Known rows, with every step that occurs:
zuvabi, dasos: |  23 |  19 |   0 |  32 |  29 | -23 | -39 |   9 | -42 |  19 |  -6 | -28 |  -2 | -19 |   8 |  10 |   2 | -67 |  13 | -18 |  -7 |  55 |  11 |
teza, guge, gedori: | -11 |  16 |  20 |  -9 | -36 |  15 |  66 | -31 | -43 |   9 |   8 | -41 |  31 | -28 |  -7 |   0 |  23 |   7 |  16 | -32 | -49 | -19 | -12 |
zuvabi, guge, zosagi, teza: |  -5 | -60 | -33 |  22 |  21 |   9 |  -4 |   2 | -36 | -22 |  39 | -33 | -20 | -40 |  -4 |  -4 |  43 | -37 |  -7 | -36 |  -7 |  33 |  22 |
galored, teza, zosagi, guge: | -23 |   9 | -74 |   4 | -12 |  28 |  53 | -36 | -24 | -55 |  37 |   5 | -42 |  38 |  10 |   8 | -32 | -37 | -18 | -14 | -38 |  -2 |  30 |
dasos, zuvabi, guge, teza: |  22 | -31 | -57 |  -2 | -17 |   3 | -17 | -82 | -43 |  -4 |  21 | -15 |  -3 | -36 |   7 | -25 |  25 |  13 | -15 | -29 |  26 |  21 | -26 |
zuvabi, guge, teza, zosagi: |  -9 |  54 | -62 | -25 | -42 |  33 |  38 | -63 | -65 |  -6 |  42 | -24 | -33 |   8 |  -7 | -11 |   6 |   4 |   6 | -62 | -14 |  16 |   8 |
guge, galored: |   1 | -82 |  -4 |   6 | -46 | -39 |  42 | -16 |  -9 |  19 | -22 |  -7 | -21 |  57 |  -4 | -32 | -24 | -54 |  16 |  37 |  -9 |  19 |  35 |
teza, zosagi, galored, guge, zuvabi: | -23 | -80 |  27 |  48 |  18 |  16 |  42 | -19 | -43 |   0 | -29 | -10 | -14 |  75 |  34 | -62 |  27 |  -3 |  20 | -15 | -47 |  14 |  42 |
gedori, guge: |   1 |  -2 |  39 |  40 |  43 |   9 |  52 | -47 | -13 |   3 |  -3 |  -5 |  -4 | -22 |  -3 | -32 | -25 |  17 | -23 |  22 | -19 |  -7 |  -8 |
zuvabi, guge: |  -3 | -10 | -56 |  32 |  18 |   2 | -37 | -42 | -25 |  11 |  10 |  11 |  -1 | -29 |  23 | -33 |  27 |   7 | -28 | -30 |  42 |  29 | -37 |
guge, galored, teza, zosagi: |   0 |  22 | -12 | -17 | -53 |  21 |  55 | -44 | -28 |  10 |  22 | -19 | -52 |  45 |   0 |  -5 | -22 | -38 |  16 | -13 | -98 |  13 |  21 |
zosagi, galored, teza, guge, zuvabi: |   21 |  -54 |   49 |   25 |   36 |   30 |   65 |  -12 |  -39 |   56 |  -28 |  -17 |    0 |  -21 |   34 |  -43 |   44 |   15 |   -5 |   21 | -104 |  -17 |    5 |
guge, galored, teza: |  26 | -71 |   0 |  -5 | -26 |   1 |   3 | -35 |  20 |  19 |  14 |   3 | -35 |  36 |  26 |   1 | -16 | -40 |   9 |  39 | -72 |  14 |   5 |
guge, gedori: | -21 |  -9 | -11 | -26 | -33 |  10 |  20 | -28 | -24 | -30 |  24 |  -2 |  10 | -22 |  16 |  -6 |  18 |   2 |  13 | -37 | -27 |   3 |  -9 |
guge, zosagi, teza: |  -4 | -55 |  -7 |   5 |  12 |   8 |  13 |  22 | -24 | -28 |  34 | -37 | -19 | -26 | -14 |  12 |  30 | -41 |   7 | -21 | -28 |  19 |  40 |
galored, guge, teza: |   3 | -49 | -18 |  -8 | -40 |  19 |  -3 | -54 |  -9 | -25 |  33 | -25 |   2 |  82 |  -3 |  19 |  -5 |   5 |  40 | -25 |  33 |  10 |  30 |
guge, zuvabi: |   1 | -65 |  18 | -10 |  13 |  15 |  33 |  -5 | -26 |  16 | -20 |  28 |  -3 | -25 |  49 | -46 |  28 |   7 |  -6 |  -1 | -49 |  12 |  20 |
zosagi, teza: |  -4 | -57 | -22 |  36 |  40 |  22 |  -3 |  27 | -12 | -25 |  16 | -34 | -17 |  -9 |  -8 |  21 |  30 |  -8 |  -2 |   6 |  16 |  -9 |  11 |
zosagi, guge: | -24 | -34 | -67 |  17 |   8 |  -2 |  27 |  -9 |  -9 | -55 |  15 |  16 | -12 |  27 |   8 |   0 | -26 | -28 | -24 |   6 |  27 |  -5 |  26 |
gedori, guge, zosagi, teza: |  -2 | -57 |  13 |  26 |  33 |  12 |  39 |  -1 | -30 | -25 |  32 | -41 | -22 | -38 | -17 |  -4 |  18 | -32 |  -5 | -10 | -37 |  16 |  37 |
dasos, zuvabi: |  19 | -12 |  30 |  32 |  -7 | -29 |  10 | -39 | -18 |  -1 | -42 | -23 |   7 | -42 | -18 | -27 |   2 | -13 | -20 |   3 | -45 |   5 | -24 |
zuvabi, guge, teza, zosagi, galored: | -12 |  15 | -43 |  43 |  35 |  10 |  21 | -19 | -64 | -12 |   9 | -49 | -45 |  40 | -18 | -55 |  29 |   7 |   1 | -11 |  -7 | -10 |  -1 |
gedori, guge, zuvabi, dasos: |  26 | -27 |  30 |  46 |  59 |  -9 |   9 | -18 | -67 |  30 | -21 | -11 |  -7 | -47 |  41 | -38 |  10 | -55 |  -2 |  -7 | -49 |  60 |  22 |
dasos, zuvabi, guge, zosagi: |   6 | -10 |  -1 |  -3 | -32 | -34 |   2 | -55 | -43 |   2 |  14 | -10 |  -2 | -66 |  -4 | -50 |  20 | -49 | -18 | -56 | -54 |  62 |   5 |

Rows:
|  -3 |  51 | -52 | -15 | -44 |  22 |  41 | -77 | -71 |  -6 |  27 | -32 | -30 |  -5 | -13 | -22 |   8 |  -2 |  -1 | -60 | -29 |  17 |  -1 |
dasos, zuvabi, guge, teza, zosagi
|  11 |  -5 |  28 |  49 |  27 |  23 |  63 |  13 | -34 |  38 | -12 | -79 |  18 | -14 | -39 |  24 |  30 |   3 |   4 |  11 | -23 | -37 |   3 |
zosagi, teza, guge
|  24 | -25 |  12 |  26 |  38 | -13 | -16 |   4 | -61 |  28 | -20 |  -8 |  -4 | -37 |  43 | -22 |  23 | -62 |  10 | -18 | -41 |  63 |  25 |
guge, zuvabi, dasos
| -38 |  -2 | -62 | -25 | -42 |  28 |  57 | -52 | -41 | -69 |  51 |   1 | -18 |   5 |  23 |  -1 |  -5 | -24 |   0 | -47 | -53 |   2 |  13 |
galored, teza, zosagi, guge, gedori
|  17 | -20 |  -5 | -12 |   5 |  22 |  40 | -65 | -26 |  -9 |  33 | -15 |  -8 | -10 |  -3 | -11 | -11 |  24 |  -1 |   5 |   5 |  -8 |   6 |
gedori, guge, teza
|  -3 |  -5 | -16 | -18 | -28 | -19 |  -3 | -35 | -33 |   2 |  34 |   1 |  -6 | -44 |   5 | -37 |  18 | -42 |  -8 | -59 | -33 |  61 |  17 |
zuvabi, guge, zosagi
|  -6 |  11 | -32 |  54 |  32 |  -1 |  23 | -32 | -70 | -12 |  -6 | -56 | -43 |  27 | -24 | -64 |  31 |   3 |  -6 |  -9 | -22 |  -9 |  -9 |
dasos, zuvabi, guge, teza, zosagi, galored
| -14 | -22 | -34 |  13 | -26 |  -5 |  -1 | -77 | -51 | -21 |  12 |  -6 |  13 | -61 |  23 | -43 |  37 |   0 | -16 | -55 | -18 |  26 | -48 |
dasos, zuvabi, guge, gedori
|   7 | -96 | -27 |  45 | -38 | -53 |  22 | -65 | -35 |  26 | -35 | -10 | -19 |  17 |   2 | -68 |  -5 | -57 | -15 |  18 |  -2 |  42 |  -3 |
dasos, zuvabi, guge, galored
|   0 |  63 | -10 | -21 | -30 |  40 |  36 | -37 | -23 |   1 |  32 | -15 | -41 |  15 |   3 |  11 | -11 | -11 |   8 | -30 | -93 |   3 |   3 |
galored, teza, zosagi
|  27 | -37 |   6 |  36 |  35 |  -1 | -29 | -36 | -11 |   2 |  18 | -21 | -34 | -18 |  15 | -37 |  28 | -25 | -15 |   8 | -95 |  18 | -25 |
dasos, zuvabi, guge, zosagi, galored, teza
|   6 | -18 | -25 |  30 |  31 |  -7 |  16 |  -7 | -78 |  -1 |  -8 |  -8 | -20 | -17 |  40 | -22 |   6 | -79 |   1 | -28 | -44 |  61 |  45 |
teza, zosagi, guge, zuvabi, dasos
|  -8 | -26 | -10 |  49 |  45 | -27 |  -8 |   1 | -43 |  -5 |   3 | -29 | -26 |   2 |  -9 | -71 |  38 | -25 |  -9 |  -9 | -19 |  21 |   5 |
zuvabi, guge, zosagi, galored
|   2 | -85 |  24 |  33 | -16 | -34 |  78 | -48 | -19 |  22 | -24 | -11 | -24 |  43 |  -6 | -55 | -41 | -43 |   0 |  51 | -23 |  13 |  29 |
gedori, guge, galored
|  -8 |  60 | -35 | -41 | -51 |  31 |  56 | -43 | -53 | -12 |  35 | -31 | -33 |  23 | -18 |   4 |  -6 |   0 |  20 | -47 | -34 |   2 |  26 |
guge, teza, zosagi
| -24 | -53 | -36 |  -3 |   3 |  24 |  79 | -21 | -53 | -23 |  -5 |  29 | -25 |   3 |  46 | -47 |   6 | -16 | -17 | -16 | -53 |  10 |  48 |
teza, zosagi, guge, zuvabi
| -36 |  18 | -76 |   8 | -15 |  12 |  65 | -23 | -37 | -58 |  23 |   0 | -32 |  41 |  -5 |  -3 | -33 | -34 | -17 | -22 |  -6 |  -3 |  39 |
teza, zosagi, guge
|  -1 |   1 |  22 |   7 | -10 |  25 |  51 | -34 | -36 |   9 |  17 | -48 |  14 | -18 |   1 |  -5 |  33 |   8 |  14 | -14 | -81 | -25 | -24 |
zosagi, galored, teza, guge, gedori
| -17 |  39 | -25 | -20 | -62 |  34 |  51 | -57 | -47 | -22 |  34 | -40 | -26 |  77 | -19 |   9 | -12 |  -5 |  36 | -58 | -24 |   9 |  39 |
galored, guge, teza, zosagi
|  21 | -33 |  -5 |  26 |  37 |  11 | -33 | -24 |  -4 |   3 |  32 | -12 | -38 |  -3 |  22 | -27 |  28 | -21 |  -9 |   7 | -80 |  17 | -16 |
zuvabi, guge, zosagi, galored, teza
|  29 | -27 |  25 |  50 |  51 |  -1 |  15 |  12 | -78 |  47 | -26 | -46 |   4 | -44 |  24 | -10 |  37 | -62 |  11 | -14 | -52 |  45 |  26 |
zosagi, teza, guge, zuvabi, dasos
|  10 |  27 |  51 | -25 | -43 | -15 |  69 | -10 | -35 |  33 |  10 | -46 |  15 | -30 | -33 |  -7 |   8 | -40 |  16 | -33 | -85 |  19 |  38 |
teza, guge, zosagi
|  12 | -42 | -22 |  34 |  43 | -13 |  -3 |   0 | -64 |   2 | -13 |   0 | -10 | -23 |  47 | -20 |  10 | -76 |  -2 | -15 | -27 |  60 |  38 |
zosagi, guge, zuvabi, dasos
|  26 | -77 | -26 |  11 | -18 |   2 | -15 | -56 |   7 |  24 |  20 |   8 | -35 |  21 |  36 | -16 |  -3 | -38 |  -5 |  23 | -52 |  28 | -14 |
zuvabi, guge, galored, teza
|   5 |  14 | -22 |   5 | -50 |  12 |  46 | -72 | -43 |  14 |  11 | -23 | -49 |  20 |   2 | -26 | -12 | -40 |  -1 | -21 | -98 |  25 |   1 |
dasos, zuvabi, guge, galored, teza, zosagi
|  32 |  27 |  45 |  18 |   2 |  27 |  47 | -21 |  -8 |  58 |  -2 | -49 |  15 | -11 | -14 |  24 |  10 |   7 |   4 |  16 | -79 | -30 | -18 |
galored, teza, guge
|  27 | -74 |  20 |  15 |  -5 |   6 |  29 | -57 |  13 |  20 |  12 |   0 | -36 |  25 |  24 | -15 | -28 | -33 |  -3 |  50 | -81 |  11 |   2 |
gedori, guge, galored, teza
|  -2 | -59 | -16 |  22 |  -7 |  12 |  -5 | -41 | -18 | -29 |  23 | -41 |  -9 |  98 |  -9 |  -4 |   8 |   6 |  38 | -10 |  34 |  -1 |  27 |
zosagi, galored, guge, teza
|   0 | -64 | -23 |  34 |  18 |  -1 |  -2 | -11 | -41 | -23 |  24 | -42 | -18 | -56 | -10 | -13 |  43 | -42 | -14 | -34 | -23 |  35 |  14 |
dasos, zuvabi, guge, zosagi, teza
| -24 | -71 | -56 |  11 | -57 | -31 |  88 | -33 | -35 | -22 |  -6 |  -7 | -43 |  85 |  -7 | -34 | -47 | -80 |   3 |  21 | -13 |  16 |  62 |
teza, zosagi, guge, galored
| -23 | -15 | -49 |  -2 | -21 |  10 |  -6 | -57 | -41 | -22 |  32 |   5 |   9 | -42 |  31 | -30 |  37 |   7 |  -7 | -57 |   4 |  24 | -35 |
zuvabi, guge, gedori
| -14 | -93 |  31 |  23 |  -2 |  17 |  26 | -25 | -20 |   3 | -23 |  14 |   6 |  51 |  46 | -38 |  18 |  -1 |  19 | -16 | -33 |  23 |  39 |
galored, guge, zuvabi
|   8 | -67 |  36 |  25 |  31 |  31 |  77 |   4 | -51 |  43 | -29 | -27 |  10 | -36 |  21 | -28 |  49 |  11 |  -3 |   6 | -65 | -15 |  22 |
zosagi, teza, guge, zuvabi
|   0 | -42 | -80 | -28 | -19 |  15 |  23 | -40 | -22 | -51 |  46 |   0 | -16 |  23 |   6 |  13 | -12 |  -6 |  -2 |  -5 |  38 |  -5 |  31 |
zosagi, guge, teza
|  12 | -54 |  23 |  68 |  51 | -16 | -22 |  -1 | -62 |  18 | -29 | -28 |  -5 |  29 |  37 | -33 |  23 | -69 |  25 | -18 | -29 |  64 |  36 |
zosagi, galored, guge, zuvabi, dasos
